Known rows, with every step that occurs
m-h-v-r-x-p: [ 17.6  24.2  43.6 -24.5  28.3 -17.3 -23.8  -1.3 -15.2  -9.9   3.6  -6.6
 -27.4 -50.0   5.8 -23.1   3.9  -5.6 -11.1]
p-m-h: [  5.2   2.2  22.8  -9.9  50.5  -1.5 -13.8   1.0 -22.3  -3.6   7.1 -40.4
  23.0  -3.9  37.0 -21.2 -23.2  -6.8 -19.3]
v-r-x: [ -8.9  15.1   1.6 -14.5  23.0 -14.8  27.7 -20.8 -17.4  -3.5  14.9 -13.2
 -11.0   3.2  25.7 -22.6 -11.6  -0.4 -43.3]
w-x-r: [ 22.3 -10.2 -11.5  36.4   4.7 -17.9  26.6 -18.4 -47.2   5.0  32.0  -7.4
  -9.4  46.5  62.8  12.3  -7.6 -29.3 -22.1]
r-x: [  1.3  15.3 -12.2   4.9  51.6 -10.6  38.4 -13.3 -41.5 -18.8   2.5 -14.8
  19.6   4.8   3.9 -12.8 -11.0  24.8 -24.9]
r-x-h: [ -8.8  13.3  -5.9  -8.6   4.6 -16.8  45.5  -7.8 -19.9 -11.1  -3.3  -3.7
  23.6  14.5  -3.4   3.0  -3.2  13.1 -12.4]
x-p: [  2.0   6.7 -12.5   6.0  20.3 -10.8  -0.8   4.4  -6.1 -12.5  17.7  -9.9
   7.5 -22.8  37.2  -5.0  -1.8 -10.9 -25.5]
w-x-h-v: [  9.6  -7.9   7.4  24.1  -2.2  -8.6  71.6   9.4 -35.9   2.3  -0.8   6.5
   7.8  24.5  -3.4  13.3  11.6   1.7  -9.6]
x-r: [  4.3   7.8  -7.3   5.3   5.3 -19.7 -15.3 -20.8 -15.4  -2.7  27.1 -10.1
 -15.9   0.0  58.8   4.5 -10.7 -18.4 -20.5]
w-x-p-m-h: [ 27.4 -16.6  10.9  16.2  30.5  -3.1   1.0  12.8 -48.0   0.2  15.9 -33.1
  23.9  23.6  48.6  -1.3 -11.6 -34.4  -8.3]
w-x-h: [  5.7 -12.4  -4.8  29.8  -6.2 -10.8  75.2   3.2 -18.9   7.0  11.1   0.7
  22.9  52.9  25.1   5.0  -2.7 -15.9 -28.7]
p-x-h-v-r: [-33.6   3.6  23.9 -13.5 -17.6  -6.8 -10.9   3.7  14.2  11.7  -0.6  -9.2
 -41.4 -68.0   5.8   6.9   8.2 -12.0  -0.3]
m-h: [ 14.6  10.6  29.6  12.4  57.8  -5.9   6.1   1.5   5.8  -7.1   8.0 -15.4
  17.9 -14.0  28.4 -34.9 -21.4  -1.1 -36.8]
p-x-h: [-28.0  -0.8  -2.8  12.8   0.9  -4.7   2.7   5.9   7.5   0.8  -2.1 -15.7
   5.0 -39.1  11.6  14.7  -5.4  -5.4  -0.4]
v-h-m: [ 24.3  -1.9  33.0 -17.4 -17.8   2.2  53.0  -2.9 -18.3 -13.1   9.5  -1.8
   6.4  14.5  -1.8 -53.4 -13.4   1.6 -22.2]
v-h: [  2.5  11.3   3.0   0.0  22.7  -5.4  53.9  -1.8 -13.2   0.1  26.8 -10.4
  -8.8  20.2  17.1 -27.9 -22.0 -16.0 -33.3]
m-p-x: [-20.8  -0.3 -16.7  21.0  47.6  10.4 -33.8  -4.0  16.7   1.3 -11.2 -26.7
  -1.9 -73.5   9.6 -14.2 -17.5  -7.7  -5.0]

Rows
[  3.7  10.0  23.5 -42.1  11.9 -14.2 -40.0  -7.9 -24.7  -3.0  14.6 -35.5
  -8.2 -15.4  40.4 -17.5 -11.3 -30.1 -11.9] -> v-r-x-p-m-h
[ 12.7  -8.7  22.2 -12.6 -47.6   6.3 -46.7 -19.5   2.3   2.0   0.5 -11.5
 -38.5 -51.3   7.8 -30.6 -14.7 -38.4  26.3] -> v-h-m-p-x-r
[-27.5   3.2   1.6   0.1   7.2   6.1 -28.9   6.3  19.6   4.4 -29.9  -8.8
 -16.0 -89.4 -25.2   4.6   4.7  -2.2  24.7] -> m-p-x-h-v
[  4.9  14.0 -19.3   0.4  34.8 -15.4  10.8  -5.3 -38.6 -21.9   6.4 -12.7
  14.8 -14.4  11.7  -4.1  -1.2   8.8  -9.3] -> r-x-p
[ 17.5  13.1  20.6 -26.3  50.3  -8.6 -31.3   5.3 -68.9 -21.1 -10.5 -32.1
   8.1 -40.9  -5.7  -1.3   2.6  13.6  27.2] -> r-x-p-m-h-v
[ -3.3  20.0  13.2 -20.6  31.5 -13.2  27.4 -14.9 -34.4  -7.4   3.3  -7.6
 -26.1 -23.8  -2.1 -19.1   2.1  18.0 -25.3] -> h-v-r-x
[  8.7   6.4  35.9 -15.8  57.0  -0.2 -16.5   7.3 -39.5  -8.6  -4.0 -33.9
   6.5 -31.1  10.3 -16.6  -9.6  12.4  -2.0] -> p-m-h-v
[ 13.4   9.3   9.9 -20.0  41.1 -10.3 -30.6  -0.1 -50.8 -17.8   1.6 -37.4
  24.2 -14.2  19.8  -6.7 -12.2  -3.6   7.9] -> r-x-p-m-h
[ 20.4  16.6  43.1   5.5  63.6  -4.8   4.5   8.3 -12.2 -10.9  -2.7 -10.3
   3.3 -38.3   1.3 -27.0  -7.9  19.3 -20.8] -> m-h-v
[ -0.6  -0.1  30.9 -50.4 -71.4  -3.9   6.1 -22.1  28.8  -2.0 -24.8   8.3
   1.8 -14.6 -12.8 -45.8   1.6 -10.4 -17.2] -> v-r-x-h-m-p
[-18.6  14.3   7.4 -29.5 -27.0 -21.8  34.6 -15.4   5.2   2.9   9.6  -2.5
  -8.4  14.0  15.4  -9.3  -2.8 -13.2 -31.1] -> v-r-x-h
[  2.7  13.9  42.8 -41.6  38.9  -8.5 -14.2 -10.2 -46.2  -3.2  -2.3 -33.9
 -18.6 -23.3   5.3 -23.4  -8.2   4.6  -7.2] -> p-m-h-v-r-x
[ -5.0   3.8 -27.4 -19.7  25.2 -10.5 -10.0  -6.6 -65.7 -19.3   5.6 -36.1
  18.4  -7.1  20.5   8.7  -1.7   2.5   6.9] -> r-x-p-m
[  6.8  -8.9  22.0 -24.5 -51.2   4.4   5.2  -4.5  35.4  -6.9 -27.3   7.5
  27.3 -23.4  -7.5 -38.6   0.8  -4.0 -11.1] -> x-h-m-p
[ 15.2   6.2  26.3 -20.6  38.2  -3.4 -46.1  14.3 -35.4 -11.5   0.2 -31.2
   1.3 -51.3  18.0  -4.5   1.3  -3.8  11.9] -> x-p-m-h-v
[  4.7   5.9  41.1 -42.8   9.6  -7.9 -54.3   7.2 -10.3   3.1  12.6 -28.3
 -30.6 -51.8  38.6 -16.7   1.0 -30.1  -7.9] -> x-p-m-h-v-r
[  9.4 -21.0 -25.1  17.0  14.1  -3.5  22.7   5.3 -62.2  -1.2  20.4 -31.2
  17.3  32.1  50.0  14.6  -1.6 -26.9  -7.7] -> w-x-p-m
